Every row comes from one small tree of marks. The marks that hang from a mark follow it in brackets, in the order of their numbers. Every link used is in the known rows. Which tree was each row made from?
Known rows:
Q_456[Q_145]: [ 0.49  1.73  1.49 -1.11 -0.59  0.93 -0.27 -0.06  3.35  0.43 -0.33 -0.32
  0.80 -2.22  1.19 -0.88 -0.55 -1.01 -2.00 -0.56  0.54 -0.49 -0.29]
Q_231[Q_237[Q_145] Q_444[Q_719] Q_456]: [ 0.22 -0.52  0.22 -0.84  3.11  0.10  1.01 -0.24  1.14  0.78  1.97  2.67
 -3.24  1.69  3.00 -0.62  0.70  0.41  1.73  2.77  2.79  2.69  3.23]
Q_444[Q_145 Q_231[Q_237 Q_456] Q_799]: [-0.69 -1.47  0.90  0.22 -1.10 -2.14  2.07 -0.92  3.19 -0.69  1.59  2.21
 -0.81  1.13  1.49 -3.38  0.77  2.53  0.29  3.87  3.43  4.32  0.48]
Q_456[Q_231[Q_444]]: [-0.04  0.64 -0.14 -0.47 -1.86  1.81  1.19 -1.19 -1.78 -0.18 -0.64  1.59
 -0.23 -1.26 -0.38 -0.59 -1.84 -2.29  1.75 -0.19  2.26  0.19 -2.89]
Q_799[Q_444[Q_145[Q_456] Q_719]]: [ 2.97 -0.25 -1.50  5.14  0.74 -2.99  1.29 -2.60  1.13  1.61 -1.31 -1.12
 -0.16  1.61  0.27 -1.06  0.24  3.96 -0.17  3.49  4.18  3.96 -1.50]
Q_237[Q_231[Q_444[Q_719] Q_456[Q_145]]]: [ 0.16  2.69  3.57 -1.25  0.67  1.62  0.04 -2.86  3.13  0.37  4.28  1.70
 -0.95  0.98  6.28 -1.18 -0.33  0.10 -0.17  0.90  4.03  2.37  0.43]
Q_456[Q_145 Q_231[Q_237 Q_444]]: [ 1.05  2.20  0.15 -2.10 -0.83  2.45  0.07 -1.13  2.94  1.49 -1.91  2.30
 -2.49 -4.91  1.20 -1.88 -1.26 -3.38 -0.18 -1.01  1.07 -0.05 -2.70]
Q_444[Q_799]: [-1.06  0.43  0.22 -0.59 -2.18  0.34  0.92 -0.30  1.74  0.35  0.02 -0.89
  1.89  0.39 -0.95  0.58 -0.16  1.28  0.05  0.04  0.89  0.42 -1.24]
Q_145[Q_456]: [ 0.92  1.18 -0.95  1.15 -0.48 -0.60 -0.39 -1.39  0.60  0.88  0.08 -1.66
 -0.27  1.37  0.22  0.23 -0.80  1.38 -0.23 -1.93  1.30  0.03 -0.66]
Q_237[Q_145 Q_231[Q_456]]: [ 0.57 -1.23  3.35 -3.21  0.04 -0.66  1.12  0.17  1.90  2.29  3.73 -1.34
 -1.26  4.78  4.59  0.85  1.25  3.05  3.05  1.67  0.59 -0.63  3.20]
Q_145[Q_456[Q_231[Q_237 Q_444[Q_719]]]]: [ 1.61  1.93 -3.57  1.25  0.73  0.09 -0.48 -2.97  0.68  1.75 -1.55  1.73
 -3.14 -1.10  0.22 -2.09 -2.36 -0.80  1.00 -0.26  3.24  2.34 -2.84]
Q_145[Q_456[Q_231[Q_237 Q_444[Q_799]]]]: [ 0.49  2.23 -1.91 -1.05 -2.55  1.37  1.14 -2.78  2.07  2.50 -1.45 -0.16
 -1.61 -1.13 -0.68 -0.35 -1.96  0.56  1.23 -2.34  3.05  0.77 -4.35]
Q_719[Q_444[Q_799]]: [-3.43  0.62 -0.07  0.28 -2.91 -0.41  1.39 -1.14  0.84 -1.36 -0.23 -0.35
  0.88 -0.20 -1.48  1.15  0.70  1.91  1.32 -0.08  1.03 -1.10 -1.24]
Q_444[Q_145]: [ 0.35 -1.17 -0.20  1.74  0.24 -0.73  1.84 -0.08 -0.24 -0.89 -0.38 -0.05
  0.09  1.52  0.00 -1.02 -0.20  0.85  0.66  1.20  1.72  2.40  0.50]
Q_799[Q_444[Q_145 Q_231[Q_456] Q_719]]: [ 1.53 -1.91  1.38  3.81  0.47 -3.77  1.46 -2.01  0.75 -1.14  1.41  2.69
  0.14  1.18  2.09 -4.02  1.31  2.76 -0.20  8.19  4.82  5.27 -0.02]
Q_237[Q_145[Q_456[Q_231]]]: [ 1.80 -0.13 -1.07 -0.84 -2.00 -0.81  1.18 -0.31  1.07  2.55 -1.81 -2.96
  0.51  1.92 -0.71 -0.35 -2.06  1.09  2.52  0.16  1.65 -1.82 -0.53]
Q_799[Q_444]: [ 1.66 -0.50  0.94  0.74 -0.08 -0.60  0.28 -0.47  0.54  1.93 -0.78 -0.07
 -0.53 -1.55  0.35  0.74  2.07  1.57 -0.21  2.02 -0.11 -0.32 -1.81]
Q_237[Q_145[Q_456] Q_231[Q_444[Q_799]]]: [ 0.50  0.82  1.08 -1.48 -2.31  1.90  3.02 -3.05  1.04  3.02  2.66 -3.81
  0.46  6.73  2.17  3.86 -0.70  3.93  2.85 -0.55  3.92  1.20 -0.30]
Q_799[Q_444[Q_145[Q_456] Q_231]]: [ 2.69 -1.09 -0.06  4.38 -0.95 -2.67  1.92 -2.77 -0.07  0.59 -0.35 -1.05
 -0.27  2.01  0.18 -1.50  0.70  3.08 -0.46  4.23  3.91  3.75 -1.88]
Q_719[Q_444[Q_145[Q_456]]]: [-1.20  0.35 -1.49  3.92 -1.05 -1.91  1.68 -2.01 -0.66 -1.64 -0.62 -1.26
 -1.20  2.36 -0.29 -0.18 -0.23  2.91  1.98 -0.70  2.96  0.85 -0.31]
Q_799[Q_444[Q_231[Q_456]]]: [ 0.88 -0.98  2.80  0.42 -0.85 -1.91  0.27 -1.23  0.91  0.40  1.98  1.95
 -0.62 -0.58  2.21 -2.15  2.23  1.66 -0.60  4.73  2.03  1.09 -0.84]

Write each row's tree:
[ 1.84 -0.90 -2.29  2.92  0.72 -2.28  0.89 -2.12  0.85  0.16 -0.43  0.36
 -2.56  1.80  0.56 -2.81 -0.26  1.69 -0.21  1.91  2.47  4.35  0.04]
Q_444[Q_145[Q_456] Q_231[Q_237]]
[ 0.36  2.63  1.37 -0.71  2.27  1.23 -0.65 -1.24  4.22  0.00  1.56  3.66
 -3.03 -2.84  4.26 -2.65 -0.10 -1.30 -1.67  0.49  3.26  2.77  0.95]
Q_231[Q_237 Q_444[Q_719] Q_456[Q_145]]
[-0.22 -0.27 -1.57 -0.66  1.03  1.10  2.46 -0.75  1.74  1.30 -0.06  0.91
 -0.64  1.90 -0.21  1.09  0.00  1.09  1.24  3.07  2.83  3.44  1.21]
Q_231[Q_237[Q_145] Q_444[Q_719 Q_799]]
[-1.58  0.27  1.37  1.96 -0.79  0.19  2.97 -1.85  0.88 -2.12  2.50  2.01
  1.35  2.92  1.51 -1.43 -0.96  1.70  0.83  2.66  6.80  5.84 -0.04]
Q_231[Q_444[Q_145 Q_719 Q_799] Q_456]
[-0.67 -0.41  2.27  1.15  0.07  0.67  2.27 -0.78 -1.09 -1.86  2.55  2.36
 -1.21  2.35  2.70 -1.02 -0.17  0.40  1.45  0.42  4.95  3.37  0.69]
Q_231[Q_444[Q_145] Q_456]
[ 3.55 -1.69 -1.10  0.80  0.79 -2.28  1.18 -1.53  1.86  3.75 -1.04 -1.15
 -2.69  1.06  0.60 -0.46  2.16  3.28  0.38  4.59  1.01  1.25  0.05]
Q_799[Q_444[Q_231[Q_237[Q_145[Q_456]]]]]
[ 2.05 -1.51 -0.59  4.11  1.13 -2.33  1.69 -1.06  0.48  0.59 -1.17  0.56
  0.25  0.37 -0.05 -1.56  1.28  2.66  0.00  5.58  3.09  3.84 -0.77]
Q_799[Q_444[Q_145 Q_719]]
[-0.08 -0.72  0.59 -0.97  1.06 -1.54 -0.65 -0.44  1.79 -0.19  1.87  3.21
 -3.12 -0.82  2.50 -3.27  1.36  0.22 -0.35  2.59  0.57  1.78  1.08]
Q_444[Q_231[Q_237 Q_456]]
[-3.21 -0.50 -0.11  2.19 -2.74 -1.28  3.09 -1.11  0.53 -2.03 -0.56 -0.34
  1.26  1.21 -1.51  0.43  0.35  2.77  2.02  1.34  2.62  1.23 -0.87]
Q_719[Q_444[Q_145 Q_799]]
[ 1.93 -0.33  0.55 -0.97 -0.26 -0.55  1.07 -1.42  1.25  3.49  1.78 -4.11
 -0.99  5.87  2.67  2.35  0.05  3.79  2.55  0.01  0.95 -0.34  1.58]
Q_237[Q_145[Q_456] Q_231]
[-2.93 -0.08 -1.37  0.30 -1.83 -1.42  1.04 -1.85  1.50 -1.41 -0.43  1.75
 -1.56 -1.46 -1.31 -0.84  1.60  1.43  0.81  2.85  0.51  0.93 -1.30]
Q_719[Q_444[Q_231[Q_237] Q_799]]
[ 0.25  0.84  0.21  0.74  1.41  1.30  0.61 -2.90 -1.43  0.13  2.70  1.15
 -1.14  2.83  2.75  0.82 -0.45  0.54  1.30  1.82  2.50  3.35 -0.36]
Q_237[Q_231[Q_444[Q_719]]]
[-0.70  1.26  0.26 -0.14 -0.75  1.63  1.71 -3.37  0.47  0.51  2.56  0.17
  0.72  3.51  1.93  1.53 -0.70  1.89  1.29  2.04  3.68  3.56 -1.52]
Q_237[Q_231[Q_444[Q_719 Q_799]]]
[-1.20  1.92  3.86 -2.11 -3.44 -0.14  0.73 -1.33  5.05 -0.77  2.21  0.72
  2.58 -0.92  2.04 -3.14 -0.33  0.41 -2.32  2.22  3.37  1.18 -0.51]
Q_444[Q_231[Q_456[Q_145]] Q_799]
[-0.54 -1.20 -1.11  3.11 -1.46 -2.11  2.47 -2.22  0.75 -2.26  0.15  0.88
  3.07  2.58 -1.39 -2.87 -1.13  1.69 -0.57  6.80  4.86  6.24 -0.43]
Q_444[Q_145 Q_231 Q_719 Q_799]
[-0.40 -0.30  0.85  0.96  0.52 -2.29 -0.41 -1.38  0.51 -2.08  2.48  2.81
  0.49  0.84  1.93 -3.78 -0.52  0.09 -0.69  4.70  2.99  3.12  1.22]
Q_444[Q_231[Q_456] Q_719]
[ 1.52  0.21  0.73 -0.79  0.03  1.70  2.16 -2.49 -0.78  2.67  2.50 -2.93
 -1.39  6.38  3.05  3.01 -0.45  2.48  2.95 -0.85  2.98  0.93  0.85]
Q_237[Q_145[Q_456] Q_231[Q_444]]
[ 0.97 -0.60 -1.66 -0.69 -1.23 -1.40  1.71 -1.43  3.24  2.19 -0.33 -2.08
 -0.45  2.87 -0.84 -0.16  0.12  3.10  0.36  2.72  2.09  1.86  0.69]
Q_444[Q_231[Q_237[Q_145[Q_456]]] Q_799]
[ 1.34 -2.08  2.93  2.24 -0.72 -2.74  2.03 -1.18  0.46 -0.48  1.49  1.93
 -0.33  0.81  2.12 -2.91  1.94  2.68  0.15  6.01  3.99  3.32 -0.47]
Q_799[Q_444[Q_145 Q_231[Q_456]]]
[ 0.53  2.63  0.32 -0.01 -1.13  1.80  0.46 -2.04  1.51 -0.41 -1.09  1.83
  0.99 -3.14  0.74 -2.57 -3.01 -3.20 -0.62  1.33  3.73  1.44 -2.54]
Q_456[Q_145 Q_231[Q_444[Q_719]]]
[ 0.25  0.80 -0.41 -1.32 -3.99  1.62  3.27 -2.00  0.86  1.97 -0.90 -2.63
  1.98  2.76 -1.20  1.40 -2.79  1.20  2.88 -0.30  4.38  0.04 -2.36]
Q_237[Q_145[Q_456[Q_231[Q_444[Q_799]]]]]
[ 1.38 -1.43 -1.44 -2.38 -0.27 -0.82  1.09  1.06  1.87  3.11 -2.48  0.04
 -2.32 -1.12 -0.55 -0.94 -0.18 -0.15  2.79  2.00 -0.94 -1.32  0.51]
Q_456[Q_231[Q_237[Q_145]]]
[ 0.37  0.61 -1.91  3.65 -1.10 -1.82  1.89 -2.44  2.23 -0.11 -0.27 -1.93
  2.23  3.52 -0.97 -1.11 -2.03  3.60  0.00  1.70  4.98  4.60 -0.85]
Q_444[Q_145[Q_456] Q_719 Q_799]
[ 1.74 -2.34  0.79  3.36 -0.61 -2.12  2.33 -1.56 -0.61 -0.30 -0.53  0.79
  0.33  0.51 -0.19 -1.77  1.55  1.91 -0.18  6.37  2.88  3.45 -1.35]
Q_799[Q_444[Q_145 Q_231]]
[ 1.79  1.14 -2.77 -0.43 -0.75 -1.04 -0.90 -1.25  2.29  3.03 -2.22 -0.33
 -2.94 -2.01 -0.02 -1.95 -1.32  0.31  1.06 -1.82  0.15 -0.94 -2.55]
Q_145[Q_456[Q_231[Q_237]]]
[ 0.06 -0.56  3.86 -2.79  0.25  1.54  2.25 -0.79 -0.22  1.57  4.67 -0.02
 -1.79  5.35  4.97  1.74  0.79  1.75  3.38  0.99  2.62  0.56  2.46]
Q_237[Q_145 Q_231[Q_444 Q_456]]
[ 1.22  0.03 -2.32  4.44  1.04 -2.51  0.78 -2.01  0.51 -0.37 -0.29 -1.07
  0.45  3.25  0.03 -1.67 -1.60  2.32  0.01  1.47  4.08  4.19  0.12]
Q_444[Q_145[Q_456] Q_719]
[ 0.18  0.02 -1.98  4.22 -1.67 -2.64  2.18 -3.50  1.31 -1.44  0.17 -0.98
  2.96  3.99 -1.04 -2.69 -2.22  3.10 -0.58  4.61  6.07  6.29 -1.21]
Q_444[Q_145[Q_456] Q_231 Q_719 Q_799]
[-0.41 -0.39 -1.01 -0.76 -1.19 -0.63  0.72 -1.23  2.29  0.27 -0.14  1.10
 -0.44 -0.66 -0.77 -1.49  0.65  1.02 -0.77  3.04  0.69  2.36 -0.92]
Q_444[Q_231[Q_237] Q_799]
[ 1.89 -2.62  1.96 -1.30  1.11 -2.49  1.18  0.03  2.55  2.56  0.83  1.82
 -2.95 -0.11  2.44 -1.55  3.57  2.64  0.97  6.14  1.05  0.84  1.69]
Q_799[Q_444[Q_231[Q_237[Q_145] Q_456]]]
[ 0.22 -2.02  0.84  1.01  1.00 -2.42  0.98 -0.52  1.52 -0.89  1.59  3.19
 -2.80  0.57  2.54 -4.07  1.12  1.05  0.35  3.74  2.38  4.12  1.67]
Q_444[Q_145 Q_231[Q_237 Q_456]]
